Known rows, with every step that occurs:
manu vome: [-0.14 -0.67 1.49 0.05 0.14 -1.65 -1.38 0.84 0.64 0.25 0.66 1.26 0.42 0.14 1.26 0.93 1.23 -0.01 -1.06 0.60 -0.02 0.52 0.42 -1.35 -0.73 -0.09]
voboda roveg vome: [-1.89 0.39 -1.76 -0.63 0.49 0.30 -1.20 0.43 0.95 -1.10 -0.08 0.83 0.92 -1.16 -0.88 0.41 -0.09 1.24 0.25 -2.42 -0.17 0.57 -0.68 0.37 1.63 -0.23]
somez bodo: [-0.31 -0.17 2.82 0.88 0.37 -3.13 -2.29 0.18 -0.08 -0.04 1.26 0.44 1.44 0.78 0.30 0.45 0.03 -1.17 -1.66 -1.30 0.06 0.61 -1.04 -1.57 -0.23 0.58]
somez manu: [0.19 -0.35 3.46 -0.97 0.89 -2.66 -2.83 1.12 -0.81 0.71 1.19 -1.49 -0.36 -0.71 0.77 0.23 1.03 0.18 -0.76 1.86 -0.27 1.68 -0.04 -2.19 0.51 0.07]
manu vome fuvusu roveg pufub voboda bigip: [1.97 0.25 -0.67 4.09 -1.13 1.22 3.88 -0.37 -1.31 -0.06 -0.77 -0.23 -1.72 0.18 -0.38 0.94 0.80 -0.20 -0.42 -2.09 0.65 -0.29 1.46 0.71 0.12 0.34]
roveg pufub: [-1.17 0.17 -0.19 -1.17 0.38 0.55 -2.62 -0.64 -0.01 0.38 -0.82 0.92 -0.01 -0.52 0.69 0.20 -0.91 -0.22 -1.19 0.67 -0.36 -1.17 -0.56 -0.93 -0.28 -0.53]
bigip voboda: [1.10 0.00 2.68 -0.36 -0.38 -2.74 -1.79 -0.08 0.53 -0.17 0.48 0.81 0.91 -0.21 0.58 -0.14 0.51 -0.73 0.39 -1.58 -1.04 0.59 -0.90 -1.81 -1.67 0.05]
roveg fuvusu: [-1.19 -0.01 0.87 -1.06 0.54 0.87 -2.15 -0.18 0.55 0.52 -0.38 0.06 0.33 -2.65 0.92 -0.57 0.60 -0.59 0.27 2.00 -0.04 0.38 -0.62 -0.77 -0.13 -0.19]
pufub voboda: [-0.03 0.28 0.56 0.81 -0.48 -4.08 -0.79 -0.39 -0.54 -0.44 0.68 0.00 0.37 0.17 0.65 0.38 1.45 0.68 -1.30 -3.60 0.30 0.01 0.17 -2.33 -0.51 0.16]
bodo somez manu vome: [-0.26 -0.25 3.12 -0.51 0.88 -0.09 -2.28 2.42 -0.85 1.18 0.36 -0.20 -1.15 0.09 -0.03 -0.51 1.59 1.08 0.13 4.30 -0.23 2.42 0.04 -2.78 0.43 -0.25]
pufub roveg: [-0.04 0.81 -0.98 -1.03 0.26 -2.25 -2.02 0.08 0.48 -0.11 0.72 -0.10 1.62 -0.16 1.53 1.12 1.48 1.05 -2.23 -2.14 0.31 -0.13 0.72 0.53 -0.08 -0.03]
fuvusu roveg pufub voboda bigip: [1.61 0.58 -0.81 3.71 -0.98 0.05 1.80 -0.98 -2.19 -0.96 -0.77 -0.46 -1.33 0.02 -0.37 0.28 -1.16 1.15 -1.48 -4.56 0.22 -0.55 0.66 -0.32 0.28 0.61]
bodo somez manu fuvusu roveg: [1.01 -0.63 5.24 0.01 0.28 1.27 -1.11 2.35 -2.09 0.49 -0.06 -1.48 0.07 -1.64 1.44 -1.08 -0.09 -0.93 1.13 4.25 0.16 1.27 0.02 -0.90 -0.62 0.05]
vome roveg fuvusu: [-0.89 0.45 1.52 -1.63 1.05 2.38 -0.33 -0.84 1.47 0.81 -0.95 0.21 0.39 -0.52 -0.05 -0.23 0.62 -0.91 1.45 3.49 0.28 0.77 -0.66 0.29 -0.37 -0.27]
vome fuvusu roveg: [0.92 -0.20 -0.08 -0.80 -0.46 -0.25 -0.26 -0.76 -0.09 0.55 0.39 -1.23 0.54 -0.95 1.32 0.36 1.33 -2.63 0.30 0.98 0.31 -0.45 0.33 0.34 -1.11 -1.08]
bigip voboda pufub roveg: [1.01 0.98 -0.28 -0.98 -0.18 -2.31 -0.65 -0.46 0.62 -0.73 0.63 0.63 0.17 -0.50 -0.23 0.75 0.71 1.15 -0.21 -1.37 -0.80 -0.50 -0.06 1.20 -0.24 1.11]
vome fuvusu roveg pufub: [0.17 -0.20 -1.85 -0.66 -0.27 2.02 -0.02 -1.25 -0.24 0.88 -1.00 -0.38 0.12 -0.77 0.86 0.21 -0.66 -2.44 -0.27 2.03 0.14 -1.82 0.13 1.03 -0.71 -1.33]
vome fuvusu: [-0.26 0.63 1.55 -2.14 0.04 -0.86 -2.20 -0.88 0.39 0.75 0.21 -0.45 0.51 -1.36 0.90 0.57 2.97 -2.17 0.76 1.90 0.14 0.08 -0.50 -1.15 -0.72 -0.65]
manu somez bodo: [0.29 -0.54 2.60 1.92 0.67 -1.64 -2.64 1.33 -1.32 -0.38 0.86 1.52 1.55 0.62 0.19 -0.27 0.22 -0.77 -1.33 2.07 -0.14 1.09 -1.68 -2.16 -0.29 1.35]
bodo somez manu vome fuvusu roveg voboda pufub: [-0.12 -0.78 -1.46 -0.93 0.14 3.48 2.51 0.96 -0.36 1.26 0.22 -1.02 -2.82 0.83 -2.29 -1.43 0.02 0.13 2.69 5.82 -0.02 0.77 0.26 0.62 1.03 -0.19]
voboda roveg pufub: [-1.18 0.63 -0.88 -0.07 0.54 2.48 -1.65 -0.33 -0.58 -1.03 -0.61 0.72 -0.42 0.50 0.11 0.36 0.16 1.01 -0.44 0.16 -0.41 -1.07 -0.76 0.34 0.67 0.14]
manu fuvusu roveg pufub voboda bigip: [1.93 0.26 3.20 4.07 -1.15 0.91 2.51 0.07 -2.35 -1.28 -1.05 -0.12 -0.60 -1.14 0.85 0.39 -1.02 0.00 -0.47 -2.64 0.59 -0.66 0.83 0.62 -0.28 1.44]
fuvusu roveg vome: [-0.73 -1.01 -2.87 -0.15 -0.17 -0.89 -0.33 0.09 1.12 -0.02 -0.17 0.44 1.59 -1.86 0.14 0.04 -2.72 -0.42 -1.15 -2.52 0.04 -0.07 0.27 0.29 0.30 -1.31]
bodo somez manu: [-0.49 0.45 2.85 -1.69 0.91 -0.34 -3.74 1.30 -1.41 1.00 0.16 -1.19 -1.08 -0.76 -0.30 -0.93 1.40 0.63 0.49 3.72 -0.43 1.94 -0.80 -3.10 0.46 -0.40]
bodo somez manu vome roveg: [0.13 0.23 3.29 -1.02 1.41 1.47 -0.38 1.75 0.10 1.46 -0.18 0.01 -1.19 2.08 -1.18 -0.16 1.53 0.74 1.40 5.78 0.11 2.51 -0.10 -1.81 0.13 -0.30]
somez manu fuvusu: [0.48 -0.60 7.29 -0.53 0.82 -1.75 -1.99 1.95 -1.11 0.41 0.83 -1.24 0.40 -1.90 2.02 0.27 1.08 -1.05 0.37 3.49 0.05 1.56 0.19 -1.11 -0.07 0.84]
fuvusu roveg pufub: [-0.15 -0.65 -1.89 0.23 -0.18 1.01 -0.74 -0.58 -0.58 0.08 -0.66 0.48 0.28 -0.29 1.10 0.02 -2.32 -0.69 -1.72 -0.11 -0.21 -1.80 0.26 0.40 -0.65 -0.96]

Rows:
[0.16 0.69 0.43 0.81 0.01 1.47 -0.55 -0.20 -0.17 -1.27 -0.65 1.19 -0.08 0.98 -0.44 -0.19 -0.55 0.60 0.54 -1.30 -1.23 -0.69 -1.24 0.27 -0.24 0.43] | bigip voboda roveg pufub
[0.16 0.83 0.96 -0.26 -0.12 0.16 -0.62 -0.50 0.10 -0.50 0.12 -0.16 -0.53 0.71 -1.23 -0.42 0.49 1.10 0.98 -2.20 -0.24 1.32 -0.71 -0.98 0.27 0.74] | roveg voboda bigip
[0.13 -0.62 -2.80 -0.94 -0.62 0.69 1.61 -0.90 1.07 0.48 0.32 -0.97 0.71 0.94 0.10 -0.79 -0.39 -1.83 0.90 -0.65 0.35 -0.61 0.29 0.99 -0.97 -1.15] | vome fuvusu roveg voboda
[1.18 -0.99 -0.20 0.52 -0.51 0.01 1.15 0.27 0.43 0.69 0.51 -0.14 0.37 -0.12 1.43 0.85 1.53 -2.16 -0.20 1.04 0.52 -0.11 1.15 0.69 -1.25 -0.93] | manu vome fuvusu roveg
[-0.49 0.30 -0.43 0.31 -0.02 -0.52 -0.14 0.68 1.48 -1.31 -0.16 1.19 1.25 -0.61 -1.46 -0.18 -0.56 0.99 1.28 -3.65 -1.01 0.89 -1.15 0.24 0.71 -0.02] | bigip voboda roveg vome
[-0.23 0.82 -0.35 -0.49 -0.15 0.59 0.51 -0.07 1.60 -0.76 -0.40 0.46 0.88 -1.18 -1.71 -0.11 1.16 -0.75 2.70 -1.63 -0.76 0.93 -1.21 0.81 0.62 -0.32] | bigip voboda roveg vome fuvusu
[0.49 1.70 -1.72 0.08 -0.03 -0.32 -0.01 -0.12 0.47 -0.67 0.29 -0.56 0.52 1.22 -0.62 0.24 0.84 2.56 -0.73 -4.65 0.19 1.06 0.42 1.25 0.94 1.01] | pufub roveg voboda bigip
[1.22 0.03 -0.82 1.23 -0.71 0.75 1.23 -0.43 -0.25 -0.78 0.26 -0.60 -0.51 1.01 -0.71 -0.58 -1.04 0.49 0.36 -3.54 -0.01 0.71 0.19 0.32 -0.05 0.34] | fuvusu roveg voboda bigip
[-0.03 0.77 -0.91 -0.55 0.15 0.37 0.05 -0.32 0.94 -0.22 -0.21 0.43 -0.17 -2.42 -0.29 -0.31 0.30 1.06 0.59 0.43 -0.65 -0.10 -0.28 2.18 0.39 1.25] | bigip voboda pufub roveg fuvusu
[-0.24 -0.04 -0.77 1.76 0.16 0.15 2.82 -0.53 0.95 0.35 -1.00 1.96 -0.45 3.30 -0.63 0.95 -0.64 1.02 -0.99 -0.31 0.59 -0.68 0.83 -0.15 -0.41 -0.03] | manu vome roveg pufub voboda
[-0.34 -0.85 2.72 -0.99 0.16 3.11 1.12 1.43 -1.42 0.11 -0.07 -1.00 -1.47 -0.50 -1.01 -1.96 -1.89 0.34 2.71 4.97 -0.09 0.30 -0.32 0.69 0.64 0.85] | bodo somez manu fuvusu roveg voboda pufub
[-1.64 -0.06 -1.50 -2.46 0.10 0.07 -0.51 -1.19 0.78 -0.31 0.48 0.71 -0.93 0.59 -1.40 -0.53 -0.64 0.84 0.98 0.60 -0.33 -0.72 -0.81 -0.20 0.49 0.58] | roveg voboda pufub
[-0.74 0.58 -3.68 -1.20 0.08 -1.45 -0.31 -0.06 1.73 -0.08 0.57 0.13 1.86 1.85 0.51 -0.04 -0.45 1.89 -1.53 -3.37 0.29 -0.34 0.61 1.31 0.15 -0.07] | pufub roveg voboda
[-0.28 1.15 -2.71 -2.07 -0.10 -0.68 0.57 -0.88 2.15 0.12 -0.30 0.60 0.70 -2.64 -1.89 0.56 0.28 -0.02 1.14 -0.75 -0.50 -0.27 -0.23 2.45 1.14 0.00] | bigip voboda pufub roveg vome fuvusu
[-0.75 0.66 -0.06 -1.68 0.86 2.13 -0.88 -1.38 0.91 0.70 -1.33 1.31 0.20 1.47 -0.38 0.52 -1.02 -0.51 -0.10 2.06 0.03 -0.88 -0.66 0.03 -0.50 -0.57] | vome roveg pufub
[-0.57 -0.94 -3.12 -0.99 -0.40 0.67 1.23 -1.05 0.41 -0.52 0.52 0.26 -0.76 0.76 -0.87 -0.69 -2.22 0.34 0.52 -0.44 -0.21 -1.25 -0.07 1.16 0.11 0.15] | fuvusu roveg voboda pufub
[-0.48 1.05 -1.44 -1.88 0.30 -1.35 -1.80 -0.59 0.19 -0.45 0.70 0.12 -0.10 -0.97 0.35 1.33 1.25 1.57 -1.34 -0.08 0.08 -0.93 0.38 1.42 0.87 0.84] | voboda pufub roveg
[0.29 -0.98 1.92 0.60 -0.25 1.94 -0.03 0.38 -0.84 -0.11 -1.06 0.64 1.17 -1.38 2.41 0.09 -2.43 -1.78 -0.56 1.55 0.25 -1.86 0.38 1.36 -1.29 -0.18] | manu fuvusu roveg pufub
[-0.39 -0.39 -3.11 -1.70 -0.51 1.70 1.94 -1.71 0.67 0.11 0.28 -0.65 -1.02 0.18 -1.20 -0.54 -0.35 -1.42 1.89 1.35 0.11 -1.36 -0.11 1.78 0.03 -0.28] | vome fuvusu roveg voboda pufub
[-1.21 1.10 -2.66 0.49 -0.30 -0.68 1.55 -0.48 0.70 -0.93 -0.15 -0.30 0.46 -0.89 -1.70 0.47 1.94 0.71 0.89 -3.46 0.53 0.26 -0.26 0.22 1.81 -0.19] | pufub voboda roveg vome fuvusu
[1.10 -1.26 2.78 3.12 -0.22 -1.07 2.21 1.49 -2.24 -0.03 -0.14 -1.25 -0.33 -0.59 1.71 -0.14 -2.29 -0.11 -1.47 0.06 0.57 -0.57 1.34 0.11 -0.02 0.65] | somez manu fuvusu roveg pufub voboda
[-0.11 -1.05 -2.91 -0.09 -0.52 -0.45 0.86 -0.25 0.84 -0.13 0.50 -0.12 0.94 1.76 0.43 -0.94 -2.07 -0.10 -0.39 -2.62 0.07 -0.56 0.28 0.36 -0.90 -0.70] | fuvusu roveg voboda
[-0.09 0.78 -0.24 1.79 -0.38 -2.20 0.25 -0.13 -1.01 -1.85 0.84 -0.17 -0.13 1.31 0.07 0.71 2.47 1.88 -0.52 -4.27 0.23 0.09 -0.06 -0.89 0.42 0.85] | pufub voboda roveg
[-0.32 0.34 0.55 1.41 0.93 1.74 1.98 1.03 -0.69 1.29 -1.23 0.46 -2.07 3.02 -1.94 -0.40 -0.34 2.06 0.10 3.49 0.32 1.04 0.40 -1.84 0.78 -0.11] | bodo somez manu vome roveg pufub voboda
[0.27 -0.51 -2.98 2.32 -0.83 -1.14 1.44 -0.71 -0.89 -0.39 -0.49 0.11 -0.12 0.50 0.74 -0.03 -2.21 0.31 -2.38 -3.72 0.32 -1.94 0.78 -0.30 -0.57 -0.45] | fuvusu roveg pufub voboda
[0.47 0.06 -3.03 1.51 -0.96 -0.03 2.10 -1.41 -0.73 0.24 -0.76 -0.56 -0.23 -0.10 0.44 0.12 -0.31 -1.28 -0.92 -1.65 0.51 -1.97 0.72 0.31 -0.56 -0.84] | vome fuvusu roveg pufub voboda
[0.29 -1.31 -2.75 0.27 -0.62 0.94 2.99 0.13 1.62 0.67 0.51 0.07 0.57 1.84 0.43 -0.41 -0.16 -1.24 0.56 0.05 0.50 -0.32 1.09 1.29 -0.99 -0.98] | manu vome fuvusu roveg voboda
[0.31 -1.67 -1.17 -0.22 0.13 1.14 3.50 0.72 0.30 0.91 1.13 -1.35 -2.28 1.16 -1.23 -0.31 -0.42 -0.50 1.43 3.94 0.15 0.43 1.11 1.64 1.17 0.16] | somez manu vome fuvusu roveg voboda pufub
